Known rows, with every step that occurs
tobikoz > lagenas > vava: [-0.51  2.05 -1.16  0.60  0.29 -1.28 -0.34  2.83  1.71  1.29 -1.13  3.72
 -2.88 -3.61 -3.35 -1.33 -2.26  0.10 -2.60 -3.97  1.95 -0.27]
tobikoz > lagenas > lunup: [ 0.44  0.85 -1.54  1.00 -0.71 -1.91  1.36 -0.14  2.48 -1.03 -2.44  2.57
 -1.07 -4.52 -2.03 -0.41 -0.70  1.33 -2.48 -4.21  2.30 -1.31]
tobikoz > lagenas: [ 0.47  2.19 -1.69  1.69 -0.71 -1.82  0.06  1.03  1.68  0.17 -2.95  3.69
 -2.06 -4.13 -3.08 -0.41 -1.94  1.05 -2.70 -3.29  1.50 -0.21]
refe > kesa > lagenas > vava: [-1.98  0.03 -1.15 -0.55  1.60 -2.13  1.23  3.01  3.21 -0.31  0.28 -1.01
  0.05 -2.60 -3.19  0.61 -2.96 -1.77 -1.42 -3.91 -0.07 -0.96]
refe > vava > gezoduk > tobikoz: [-2.29  2.96  1.28  0.79 -1.45 -3.18 -0.53  2.01  4.13 -2.04  0.39  1.62
 -1.78 -3.11 -3.33 -0.41 -0.46  0.81 -3.57 -2.06 -0.88 -0.85]
tobikoz > lagenas > kesa > refe > vava > gezoduk: [-0.74 -1.08  1.75  2.48 -2.18 -2.97 -0.54  2.06  2.46 -1.31  1.68  1.42
 -0.49 -2.80 -2.91  0.09 -3.12  0.22 -5.25 -3.32  1.41 -0.59]
lagenas > lunup > gezoduk: [ 1.43  0.09 -0.09  0.28 -0.35 -0.70  1.85 -0.50  1.90 -1.18 -2.30  1.35
  0.20 -3.00 -1.95  1.19 -0.65  2.46 -0.23 -4.34  3.66 -1.36]
tobikoz > lagenas > lunup > gezoduk: [ 1.83  0.58 -0.86  1.50  0.47 -1.33  1.43 -0.42  1.35 -1.57 -3.47  3.47
  0.19 -4.45 -1.62  0.33 -1.68  2.99 -1.52 -4.46  3.75 -0.81]
tobikoz > lagenas > kesa: [-0.07  1.08 -1.12  0.72  0.33 -2.13  0.27  1.29  2.43  2.28 -0.76  2.99
 -1.64 -4.21 -2.42  0.35 -4.01  0.65 -2.49 -3.94  2.04 -0.06]
tobikoz > lagenas > kesa > gezoduk: [ 0.58  1.07 -0.49  0.47  1.43 -0.95  0.26  0.07  1.67  0.96 -2.66  3.16
 -2.04 -4.48 -2.31  0.31 -4.40  1.60 -2.33 -4.92  1.19 -1.17]
vava > gezoduk > lunup > lagenas > tobikoz: [ 1.61  1.85 -0.53  0.25  0.02 -3.05  0.51  2.61  3.18 -0.60  0.23  0.30
  0.74 -1.38 -3.06 -1.67  1.56 -0.61 -0.66 -2.02  1.92 -0.12]
lunup > lagenas > kesa: [ 0.54 -0.54 -0.27 -0.43 -0.64 -0.92  1.24  3.55  1.54  1.65  2.19  0.10
  0.15 -2.78 -1.92  1.80 -3.77  0.09 -0.33 -2.95  2.77 -0.95]
gezoduk > lunup > lagenas: [ 1.19  1.20 -0.92  0.85 -1.40 -1.84  0.18  2.83  2.67  0.89  0.54  0.12
 -0.88 -3.05 -2.67 -0.55  0.03  0.38 -0.04 -3.57  2.74 -0.15]
tobikoz > lagenas > kesa > gezoduk > lunup: [ 0.98  1.93 -0.55  0.81  1.49 -1.78 -0.54 -0.10  3.46  1.61 -1.88  2.45
 -2.55 -4.43 -2.51 -0.98 -2.65  1.70 -1.89 -6.04  1.53 -0.21]
lagenas > tobikoz: [ 0.07  2.14 -2.00 -0.43  0.82 -1.42  0.99  0.69  1.22  1.27 -2.34  1.87
 -0.25 -1.90 -3.47 -0.81  0.47 -0.33 -1.74 -3.31  0.04 -0.25]
kesa > refe > vava > gezoduk: [-1.09 -0.46  1.97  2.77 -3.62 -2.41 -0.32  1.69  2.27 -2.40  0.88  0.16
 -0.89 -1.54 -3.81  0.18  0.02 -0.09 -4.15 -2.35  0.78 -1.30]
gezoduk > lunup > lagenas > kesa > refe: [ 1.07 -2.10 -0.11  0.81 -1.18 -1.49  0.56  3.02  2.31  1.78  4.68 -1.60
  0.24 -2.51 -1.58  0.39 -0.83  0.69 -0.70 -5.00  4.39  0.52]
lagenas > vava > gezoduk > lunup: [-0.41  2.08  0.82  0.35 -1.62 -2.48 -0.98  2.07  5.08  0.98  1.68  0.74
 -3.12 -1.29 -4.17 -2.15  1.16 -0.79 -1.06 -3.95  2.53 -0.12]
kesa > gezoduk > lunup > lagenas > tobikoz: [ 1.88  2.26 -1.19 -0.16  2.09 -0.49  0.57  1.74  1.39  0.13 -2.31  0.59
  0.37 -2.79 -2.43 -1.44  0.73  0.52 -0.25 -4.03  0.79 -1.08]
kesa > lagenas > vava > gezoduk: [-1.35 -0.87 -0.39 -0.53  0.77 -2.52  0.91  1.96  3.55 -1.97  0.26  0.59
 -1.07 -0.36 -2.79 -1.13 -0.90 -1.25 -1.23 -2.32  0.36 -1.24]
lagenas > lunup: [-0.02  0.26 -0.62  0.15 -0.96 -1.46  1.75 -0.18  3.01 -0.14 -0.80  0.17
 -0.99 -3.00 -2.30  0.14  0.61  0.79 -1.04 -4.13  2.20 -1.68]
tobikoz > lagenas > kesa > refe > vava: [-0.89 -0.89  0.46  2.30 -1.48 -1.71 -0.48  2.35  1.09  0.67  1.18  1.48
 -0.53 -3.99 -2.84  0.30 -3.16  0.42 -4.99 -4.30  1.36  0.05]
lagenas > lunup > gezoduk > tobikoz: [ 0.50  1.48 -0.36 -0.69  1.29 -1.22  1.89 -0.13  2.45 -1.70 -1.09  1.90
  0.19 -3.72 -1.18  0.67  0.12  3.76 -0.57 -4.91  2.65 -0.80]
refe > kesa > gezoduk > lunup > lagenas > tobikoz: [ 1.30  3.11 -0.76  0.14  1.95 -1.62  0.50  2.69  2.36  0.19 -1.90 -1.23
  1.58 -3.76 -3.12 -0.15 -1.13 -0.16 -0.41 -4.67  0.65 -1.40]
kesa > refe > vava > gezoduk > lunup: [-0.62  0.09  1.78  3.11 -3.73 -2.94 -1.14  1.39  4.01 -1.57  1.48 -0.62
 -1.32 -1.90 -3.91 -1.24  1.96 -0.05 -3.57 -3.57  1.15 -0.03]
kesa > refe: [ 0.19 -0.86 -0.79  1.62 -1.63 -1.28  0.64  0.90  0.98  0.11  0.26  0.79
 -1.23 -2.06 -2.69  0.50  0.43  0.90 -2.26 -4.47  2.13 -0.28]

Rows
[-2.10  2.46  1.41  0.66 -0.15 -3.65 -0.75  2.36  4.40 -1.06  1.14  3.06
 -1.37 -4.38 -2.60 -0.46 -3.58  0.90 -4.80 -2.83 -0.18 -0.37] => refe > vava > gezoduk > tobikoz > lagenas > kesa
[-1.46 -1.70  1.17  1.45 -2.04 -0.97 -0.02  2.35  1.44  1.18  2.55 -0.44
 -0.45 -2.71 -3.02  1.00 -1.78 -0.34 -3.62 -4.41  0.97 -0.50] => lagenas > kesa > refe > vava
[-2.74  1.22  0.05 -1.49  2.40 -4.12  0.90  2.65  5.38 -2.38  2.05 -0.75
 -0.06 -2.09 -2.48  0.11 -2.14 -0.75 -1.92 -3.34 -0.59 -1.10] => refe > kesa > lagenas > vava > gezoduk > tobikoz
[-1.93  3.62  0.60  1.53 -0.89 -3.78 -0.97  2.01  3.63 -2.76 -0.98  3.96
 -1.76 -4.61 -3.10 -1.13 -1.79  1.47 -4.94 -1.98 -0.80 -0.62] => refe > vava > gezoduk > tobikoz > lagenas
[-0.23  3.29 -1.05 -0.39  2.82 -0.89 -0.20  2.72  1.16 -0.12 -1.45  5.20
 -1.76 -4.68 -2.37 -0.71 -2.79  3.24 -2.38 -4.82  2.58  0.54] => lunup > gezoduk > tobikoz > lagenas > vava
[-1.32  1.84  1.78  1.75 -3.14 -2.49 -0.67  1.84  3.32 -1.71 -0.74  1.25
 -1.72 -2.18 -4.20 -0.10 -1.21 -0.66 -3.06 -1.61 -0.15 -1.56] => refe > vava > gezoduk
[-0.42  2.13  0.04  0.74 -0.59 -2.47 -0.55  2.34  2.90 -0.73 -0.35  3.76
 -2.98 -2.59 -3.57 -1.38 -2.05  0.11 -2.96 -2.71  2.37 -0.77] => tobikoz > lagenas > vava > gezoduk
[ 0.12  1.38 -0.43 -0.32 -0.59 -0.70 -0.31  4.72  2.85  1.89  2.50  0.25
 -1.80 -2.66 -2.96 -1.44 -0.17 -0.19  0.12 -4.20  3.59 -0.11] => gezoduk > lunup > lagenas > vava
[-0.49 -2.64  2.76  1.68 -2.78 -1.92  0.14  4.26  1.63 -1.64  4.43 -1.40
  0.99 -1.95 -2.35  1.47 -3.11 -0.40 -3.26 -2.02  2.47 -1.61] => lunup > lagenas > kesa > refe > vava > gezoduk
[-0.08 -2.11 -0.22  0.75 -0.84 -1.44  0.93  1.15  1.63  1.71  2.42 -0.20
 -0.79 -1.91 -2.15  1.19 -1.53  0.62 -2.04 -5.15  2.52 -0.03] => lagenas > kesa > refe
[ 0.71  1.24 -1.81 -0.45  0.95 -1.03  1.00  3.24  0.07  0.41 -1.13  1.05
  1.10 -2.24 -2.63 -0.15 -0.52 -0.42 -0.79 -2.08  0.97 -0.84] => lunup > lagenas > tobikoz
[ 0.73  1.67 -0.07 -0.35  0.64  0.65 -0.58  3.53  2.18  0.61  0.45  0.19
 -2.11 -3.04 -2.71 -1.18 -0.78  0.52  0.17 -5.04  2.70 -1.46] => kesa > gezoduk > lunup > lagenas > vava
[ 1.21  0.02  1.16  0.24 -1.73 -2.97  0.23  2.81  4.74  0.76  3.45 -0.69
 -0.48 -1.91 -2.37  0.24 -1.99 -0.11  0.14 -2.89  3.67 -0.44] => vava > gezoduk > lunup > lagenas > kesa
[-0.41 -0.21 -0.97 -0.82  3.56 -2.86  3.04  0.27  3.82 -3.85 -1.37 -1.04
  3.04 -4.37 -0.62  2.15 -1.86  2.42 -0.73 -4.95  0.87 -1.20] => refe > kesa > lagenas > lunup > gezoduk > tobikoz
[-0.91  1.44  0.87 -0.12 -1.32 -2.00 -0.16  2.01  3.33 -0.02  1.05  1.50
 -2.72 -1.23 -3.90 -0.76 -0.79 -0.89 -1.52 -2.95  2.01 -1.17] => lagenas > vava > gezoduk
[ 0.59  2.04  0.30  1.64 -2.36 -3.49 -0.29  0.17  5.36 -0.15 -0.34  0.83
 -2.62 -1.64 -3.60 -1.13  1.29  0.13 -0.89 -3.27  2.08  0.09] => vava > gezoduk > lunup
[-0.56  3.14 -0.80 -0.48  1.67 -0.81  0.35  0.03  2.50 -0.91 -2.28  2.27
 -2.50 -3.79 -2.22  0.07 -0.72  2.71 -1.66 -4.87 -0.75 -1.25] => kesa > gezoduk > tobikoz
[-1.35 -0.39  0.47  2.33 -2.80 -1.08 -0.34  1.85  0.92 -0.45  0.28  0.23
 -0.83 -2.73 -3.45  0.16 -0.16  0.15 -3.85 -3.58  0.50 -0.70] => kesa > refe > vava
[-0.37  3.62 -1.62  0.43  2.43 -1.48  0.06  0.30  1.97 -1.32 -3.84  4.40
 -2.58 -5.28 -1.97 -0.66 -1.81  3.32 -2.98 -4.94 -0.10 -0.98] => kesa > gezoduk > tobikoz > lagenas
[ 0.80  3.15 -1.48  0.70  2.02 -1.83  0.39  0.88  1.20 -1.25 -2.96  5.23
 -0.86 -5.08 -1.91  0.31 -2.16  4.18 -2.38 -3.86  2.04  0.77] => lunup > gezoduk > tobikoz > lagenas
[ 0.45  2.57 -0.65  0.03  1.37 -1.15  0.63  0.80  1.76 -0.56 -1.40  3.21
 -0.97 -3.34 -2.12  0.92 -1.12  3.37 -0.87 -4.00  1.76  0.13] => lunup > gezoduk > tobikoz
[-0.20  0.34  1.18 -0.24 -1.37 -1.59  0.16  4.70  2.23 -0.93  2.20  0.83
 -1.35 -1.46 -3.24 -0.12 -2.04 -0.61 -0.63 -1.80  3.21 -1.90] => lunup > lagenas > vava > gezoduk
[-1.07  1.78  0.79 -1.47  0.23 -2.17  0.37  4.99  2.92 -1.79  3.48  1.36
 -1.20 -2.30 -2.19 -0.44 -1.46  0.62 -1.35 -2.22  2.25 -1.21] => lunup > lagenas > vava > gezoduk > tobikoz
[ 1.13 -0.21  0.50 -0.67  0.77  0.22  0.92  2.62  1.35  0.80  0.19  0.26
 -0.49 -3.45 -1.68  1.80 -4.45  1.10 -0.13 -3.72  1.96 -2.42] => lunup > lagenas > kesa > gezoduk
[ 1.36  1.86 -1.86 -0.04  0.78 -1.74  0.49  2.99  1.86  1.52 -0.26  0.53
  0.74 -2.39 -2.82 -1.48  1.35 -0.21 -0.36 -3.37  1.64  0.35] => gezoduk > lunup > lagenas > tobikoz
[-2.30  0.46 -0.81 -1.65  2.45 -2.98  0.79  2.18  4.49 -2.56  1.43  1.24
 -1.21 -1.13 -1.91 -1.22 -0.63  0.23 -1.74 -2.94 -0.35 -0.65] => kesa > lagenas > vava > gezoduk > tobikoz
[ 0.36 -1.40 -0.97  1.50 -0.36 -1.90  0.45  1.13  1.28  1.10  1.00  1.95
 -0.78 -3.33 -2.05  0.54 -2.40  1.05 -3.53 -4.97  2.87  0.50] => tobikoz > lagenas > kesa > refe
[-0.93  0.67 -2.50 -0.46  3.03 -3.13  2.18  1.37  2.35 -0.58 -2.28 -0.86
  2.53 -2.25 -2.78  0.37 -1.36 -1.67 -1.88 -3.10 -1.91 -0.57] => refe > kesa > lagenas > tobikoz
[-0.42  3.32 -0.71  0.87 -0.10 -3.96 -0.08  0.88  3.65 -2.28 -1.06  4.36
 -2.20 -3.90 -2.46 -0.79 -1.16  1.99 -3.40 -2.80  0.76 -0.05] => vava > gezoduk > tobikoz > lagenas
[ 0.28  2.44  0.76 -0.09  0.52 -0.61 -0.38  4.50  3.26  0.44  0.85 -1.69
 -1.14 -4.07 -3.37  0.28 -2.37 -0.32 -0.03 -5.32  2.61 -1.68] => refe > kesa > gezoduk > lunup > lagenas > vava
[ 1.28  2.15  0.30  1.17 -0.26 -1.36  0.10  2.60  3.35 -0.25 -0.91 -1.48
 -0.23 -4.76 -2.77  1.08 -2.39  0.50  0.02 -4.68  1.84 -1.77] => refe > kesa > gezoduk > lunup > lagenas
[-0.09  1.77  1.66  1.96 -3.34 -2.71 -0.92  3.73  3.95 -1.50  1.35 -0.60
 -0.60 -2.63 -3.57 -0.66 -0.40 -0.69 -1.73 -1.28  1.58 -1.03] => refe > vava > gezoduk > lunup > lagenas
[-0.10 -0.89 -1.92 -1.11  3.65 -1.79  3.04 -0.71  2.73 -3.56 -1.81  0.93
  1.80 -3.03  0.02  0.53 -0.08  3.19 -0.46 -4.70  1.09 -0.83] => kesa > lagenas > lunup > gezoduk > tobikoz
[ 0.14  1.16 -0.19 -1.98  2.08 -0.44  0.93  2.70  2.00 -0.17  1.53  0.73
 -0.44 -4.14 -0.72  1.34 -3.66  2.42 -0.76 -4.23  1.08 -2.04] => lunup > lagenas > kesa > gezoduk > tobikoz
[ 0.17  2.41  0.72  1.05 -1.13 -2.91 -0.54  3.59  2.94 -1.05  0.24 -0.10
  1.05 -1.94 -3.66 -1.79  0.96 -1.23 -2.20 -1.51  0.07 -0.49] => refe > vava > gezoduk > lunup > lagenas > tobikoz
[ 0.01  2.73 -0.01  1.30 -0.87 -3.09 -1.41  2.11  4.65  0.10 -0.12  2.87
 -3.23 -2.67 -3.67 -2.86 -0.23 -0.12 -2.33 -3.99  3.02  0.47] => tobikoz > lagenas > vava > gezoduk > lunup
